Each row was made from one path, in order. Every step used is in the known rows, and no mark comes twice. Write each row's path.
Known rows
zazu > zupes > gakuza > mipote: [ 25.0   8.5   2.3  36.0  -2.7   1.1   7.3 -19.8   6.1 -29.9  59.9 -25.3
 -26.1  14.7   3.9  21.5  45.8   4.3   7.6 -14.3  57.4  14.5  16.7   6.0]
gakuza > mipote > sizi: [ 25.7 -15.0  72.0   5.1  25.4   8.4  12.7  -1.1 -30.5 -41.5  25.0 -10.0
 -34.2  24.0  -0.8   7.8 -19.4  20.9  16.9   1.4  16.9  17.1  -0.5 -26.5]
gakuza > zupes > gurag: [ 25.4  -0.4  12.6   6.6  10.9  44.4   3.3 -32.6  -8.4 -44.1  75.0 -33.2
 -58.3  32.4 -10.3 -33.2  14.1  17.9 -24.9 -14.1 -13.8  23.6   5.5   4.0]
supap > zupes > gurag: [ 39.7 -11.4  20.5  25.3  38.4  28.6  52.3  -4.2   7.4  -9.7  30.4 -23.7
 -29.4   6.9  13.1  -0.4   9.7 -17.2 -27.2 -15.1 -14.9  36.5   0.3 -20.6]
zazu > mipote > gakuza: [ 21.2  -0.2  18.5  16.9   8.7   1.6  17.4   9.3  14.2 -27.9   7.0 -22.9
 -10.9  13.2 -11.5   8.8  28.7  -1.0 -35.8 -14.5  51.3  14.4  -4.0  10.1]
gakuza > mipote > supap > zupes: [ 22.0 -16.8  56.4  20.7  34.0   3.5  39.4  -8.8 -10.6 -42.5  49.5 -19.9
 -29.9  26.0  20.6  -3.5   8.8  12.7  22.0  29.5  26.1  35.1   9.8 -28.0]
zazu > mipote > sizi > zupes > gakuza: [ 21.5   5.3  36.5  43.4  39.3 -13.7  21.7  19.0  -9.8 -46.2  13.9 -15.3
 -46.4   1.8   2.2  30.9  18.4  -6.1 -13.1 -19.2  43.1  25.9  -4.1 -31.5]
zazu > mipote > sizi: [ 21.8   1.9  31.2  19.1  19.2 -18.5  -7.6  19.4 -23.9 -35.4  13.9  -6.9
 -32.4  -1.5  -7.3  22.4  -1.5  11.3  -9.5 -18.3  61.7  17.7  -8.5 -19.6]
gakuza > mipote > gurag: [ 35.5   8.2  25.2  32.0  26.0  28.1   4.2  -1.2 -20.2 -36.1  15.3 -17.1
 -16.9  26.4  -1.4  -8.9  -5.4  31.8  33.9   5.6   2.4  20.2   1.4  -3.5]
sizi > zupes > gurag: [ 21.1   3.0  26.1  34.5  37.0  23.0  25.9  -2.2  14.4 -34.3  30.8 -16.8
 -52.8  -7.7   8.6  28.3  34.3 -13.9 -30.3 -19.4 -43.7  32.3   6.7  -2.0]
mipote > sizi > zupes: [  7.1   3.8  70.5  19.9  41.3   7.6  24.2   9.7 -11.3 -53.6  -2.1  -2.3
 -62.3 -22.5  19.8  32.0  -8.5   2.8 -22.0 -14.7 -21.5  30.4 -34.3 -26.2]
gakuza > mipote > supap > zupes > gurag: [ 32.1 -23.5  56.3  17.6  49.0  21.9  44.1 -18.7  -4.6 -38.2  60.2 -30.6
 -38.0  40.4  11.3 -11.3   9.5  13.0   8.2  29.3   1.7  36.4  15.6 -32.4]
supap > zupes > sizi: [ 41.1  -9.8  28.2  11.2  23.7   0.6  72.5  -0.5  -0.8 -30.9  17.2 -17.9
 -35.4 -19.8  23.3   6.0   1.0 -16.4  -8.7  -5.8  10.8  51.8  -8.3 -30.5]
sizi > zupes > gakuza: [ 22.3  13.3  27.3  41.1  44.8   5.2  44.2   1.3  18.4 -23.7  11.7 -14.1
 -40.7 -18.8  25.3  35.2  41.3 -25.4  -7.0 -25.3 -18.1  25.5  -2.2  -5.7]
zazu > zupes > gurag: [ 20.5   6.9 -10.5  21.4  -2.3  18.7 -14.1 -22.3  11.9 -26.8  62.6 -23.8
 -42.5  -3.8  -6.1  19.8  38.9  10.1 -35.9 -23.7  17.1  19.6   4.3  18.5]
supap > zupes > gakuza: [ 40.8  -0.2  21.4  30.5  45.8  10.2  70.5  -0.6  10.7   0.4  12.1 -21.4
 -17.0  -2.0  28.9   7.2  16.1 -27.4  -4.1 -20.7  10.4  29.2  -8.7 -24.5]
supap > mipote > gakuza > zupes: [ 10.5  14.4  55.1 -15.5  32.8  29.1  61.1  13.2  32.4 -71.9  17.6 -20.7
 -22.5  22.7  19.2 -20.2  21.5  -4.4 -25.8   1.8   3.0  36.5 -39.1 -16.1]
mipote > supap: [ 14.3  -0.8  38.7 -12.7  51.5  -0.4   4.8 -18.9   5.5 -17.5  26.3 -11.5
 -42.0 -23.5  24.6  10.3   9.4  22.9  -9.8   5.4  -8.3  22.2 -27.2   0.9]
mipote > supap > zupes > gurag: [ 29.3 -15.3  42.4   5.4  71.3  25.0  47.6 -22.2  16.3 -19.6  40.2 -29.7
 -50.1   3.0  26.4  -7.3   9.6   7.0 -28.6  14.1 -28.9  40.2 -19.9 -26.8]
sizi > zupes: [  6.4  15.5  26.7  39.7  13.3  -4.8  18.1  13.7   3.6 -41.7  14.1   0.2
 -41.1 -30.7  23.6  41.5  32.2 -15.2  -7.9 -18.4  -3.5  31.9  -2.4   4.9]
zupes > gakuza: [ 41.9   6.1  17.2   3.1  53.2   8.9  30.8 -14.6  13.0  15.7   9.4 -20.0
 -20.2  -8.4  14.0  14.1  20.8  -9.7  -2.1 -33.7  -6.9   6.7  -7.5   0.5]
zupes > zazu: [ 50.0 -13.9  -8.5 -25.8  59.0  -0.6  21.2   3.8  -9.7   7.4  29.2  -6.4
 -35.1  -6.9  18.2  -0.3  13.2 -20.2 -12.4 -40.5 -24.0  17.7 -28.7  12.6]

Write each row's path
[ 20.7   6.8  61.8 -10.5  83.7  -2.7  62.8  44.5   6.5 -65.8   4.4   3.3
 -49.3  -9.0  39.6  21.5   7.0 -24.4  -8.7 -13.5 -23.7  48.4 -53.7 -49.2] -> supap > mipote > sizi > zupes > zazu
[ 33.0  -4.7 -20.9   6.1  11.9   2.2   5.4  -2.1 -27.3 -48.9  81.5 -21.8
 -53.3  35.7  -2.3 -35.2  26.0  -2.7  -5.8 -23.7  40.4  27.4  -4.7   6.0] -> gakuza > zupes > zazu > mipote
[ 16.9  17.6  74.6   5.3  80.4   2.6  66.9  33.7  17.2 -61.9  -5.3  -3.1
 -41.2  -9.9  37.4  28.6  11.1 -19.5  -3.4 -10.7 -15.4  42.7 -42.8 -56.2] -> supap > mipote > sizi > zupes > gakuza
[ 24.3   4.2  41.7 -30.2  55.7  30.3  73.2  15.1  30.3 -65.2  25.8 -23.4
 -30.4  31.2  22.0 -30.4  24.3 -16.1 -31.1  -6.1 -14.9  39.6 -48.7 -16.4] -> supap > mipote > gakuza > zupes > zazu
[  6.6  18.1  75.6   4.7  59.9  -4.0  50.9  42.5   7.7 -72.4  -4.3   5.2
 -40.9 -18.6  36.2  32.0   5.0 -13.2  -4.0  -6.3  -6.0  45.7 -43.0 -49.6] -> supap > mipote > sizi > zupes
[ 46.3  -5.5  32.1  14.0  43.7  10.6  35.6 -15.0   0.8  -0.5  29.9 -25.3
 -16.2  25.1   5.7   6.8  20.3  -3.9  23.3 -16.2  11.4   7.9  18.4 -10.0] -> zupes > gakuza > mipote
[ 49.1 -19.3   3.1 -12.4  63.8 -13.2  17.4  18.5 -24.4 -14.8  30.1 -11.5
 -45.8  11.3   3.6   1.1   5.1 -13.5 -17.9 -34.1  16.1  21.2 -28.0 -13.3] -> zupes > zazu > mipote > sizi
[ 27.0   0.6  19.7  -7.1  -4.0  16.2  23.0 -28.9 -17.1 -64.6  61.8 -27.1
 -64.3   4.0   0.2 -26.4   4.6  19.2  -5.8  -4.8  12.5  38.5  -3.4  -5.4] -> gakuza > zupes > sizi
[ 28.7 -20.7  65.4  15.0  48.4   8.9  37.8   8.9 -28.2 -56.3  35.2 -11.2
 -55.2  29.9  11.4   9.0  -2.6  -1.9   8.2  -0.9 -10.3  30.5  -6.5 -32.0] -> gakuza > mipote > sizi > zupes > zazu
[ 22.5   8.2  -3.6   7.1 -17.7  -8.4   5.2 -18.4   3.8 -47.9  49.3 -18.0
 -47.5 -31.4   4.4  28.0  29.6  11.3 -17.6 -14.4  42.8  35.7  -4.1   9.4] -> zazu > zupes > sizi
[ 16.9  14.2  69.3 -19.8  60.3  -3.5  37.8  34.5   1.9 -51.0  -5.7   4.8
 -28.2 -15.2  29.4  19.9  -8.9  -2.2  -0.3 -10.2   3.0  35.0 -46.7 -44.2] -> supap > mipote > sizi
[ 44.7 -11.4  61.3   5.6  62.3  18.3  42.1 -16.3  -8.0 -11.7  19.5 -25.9
 -31.9  29.9   5.5   4.0  -2.4   5.3  14.2 -12.3  -1.2   9.6  -1.5 -31.0] -> zupes > gakuza > mipote > sizi
[ 20.6   5.4  12.6  27.6  17.4   3.5  11.0 -29.1  12.1 -34.5  67.2 -30.4
 -38.0  14.4  10.3  15.8  46.1  14.2   4.7   0.1  47.5  18.2   7.0   0.3] -> zazu > zupes > gakuza > mipote > supap
[ 27.9  35.3  21.4   7.4  60.9  16.9  28.8  34.3  12.7 -45.4 -15.6  -2.7
 -10.2 -12.8  27.6   2.3   4.7   9.2  16.5  -6.5 -11.8  37.7 -45.5 -21.4] -> supap > mipote > gurag
[ 44.5 -18.0 -12.7 -14.5  69.0 -19.3  14.6   8.0  -9.3 -10.0  48.8 -15.8
 -43.4   8.3  11.7  -3.5  27.4  -8.4 -12.9 -17.7  16.7  24.5 -21.1   0.2] -> zupes > zazu > mipote > supap
[ 20.9  -2.2  36.1  39.6  34.0  -1.5  10.4  16.9 -12.1 -52.4  25.8 -16.9
 -53.6   8.7  -9.0  26.3  13.6   0.8 -27.4 -14.9  27.2  30.1   0.7 -28.9] -> zazu > mipote > sizi > zupes > gurag
[ 49.9 -12.4 -26.4  -5.0  45.1 -21.1  10.2  20.2 -16.6  -3.7  40.3  -9.8
 -29.7   7.8   3.6   3.0  27.6 -21.8  -8.4 -36.7  30.2  19.6  -8.5   7.4] -> zupes > zazu > mipote
[ 11.2   6.0  37.5  42.7  18.6 -19.6   4.7  27.1 -19.1 -57.3  15.1  -6.1
 -46.3  -5.6   0.3  34.3  13.0   0.4 -13.3 -13.7  52.2  29.8  -5.4 -24.6] -> zazu > mipote > sizi > zupes
[ 34.6 -19.2  25.9  -8.9  81.5   4.2  57.4  -8.0   4.0 -16.3  38.2 -18.3
 -49.4  -3.2  41.6 -11.1  10.2  -7.5 -17.4   5.4 -19.9  41.9 -39.8 -21.0] -> mipote > supap > zupes > zazu
[ 50.1   0.9  27.2  50.8  53.3  30.8  74.5  -2.2   1.4 -17.4  13.5 -31.2
 -15.0  31.1  20.4 -12.9   7.4  -8.5  19.5  -0.9   4.8  33.1  -1.9 -36.1] -> supap > zupes > gakuza > mipote > gurag
[ 14.4 -10.0  78.9  29.4  25.0   8.0  25.2   6.7 -25.1 -64.3  26.5  -8.7
 -47.3  20.2   7.0  20.5  -5.1   9.8  13.2   6.7   7.6  28.1   3.7 -31.5] -> gakuza > mipote > sizi > zupes
[ 25.4   4.6  39.0  49.4  37.4   6.1  48.0  -0.4   8.2 -36.2  28.5 -18.7
 -37.3   8.7  18.8  29.1  41.2 -20.4  13.8 -10.6  -4.3  26.8  19.4 -13.6] -> sizi > zupes > gakuza > mipote
[ 29.6 -13.8  47.5  -7.1  59.5   3.0  63.6 -19.2   8.6 -35.9  29.3 -24.5
 -55.0 -19.6  35.2  -1.4   2.3   7.9 -13.6  21.6  -8.8  52.8 -26.1 -34.0] -> mipote > supap > zupes > sizi
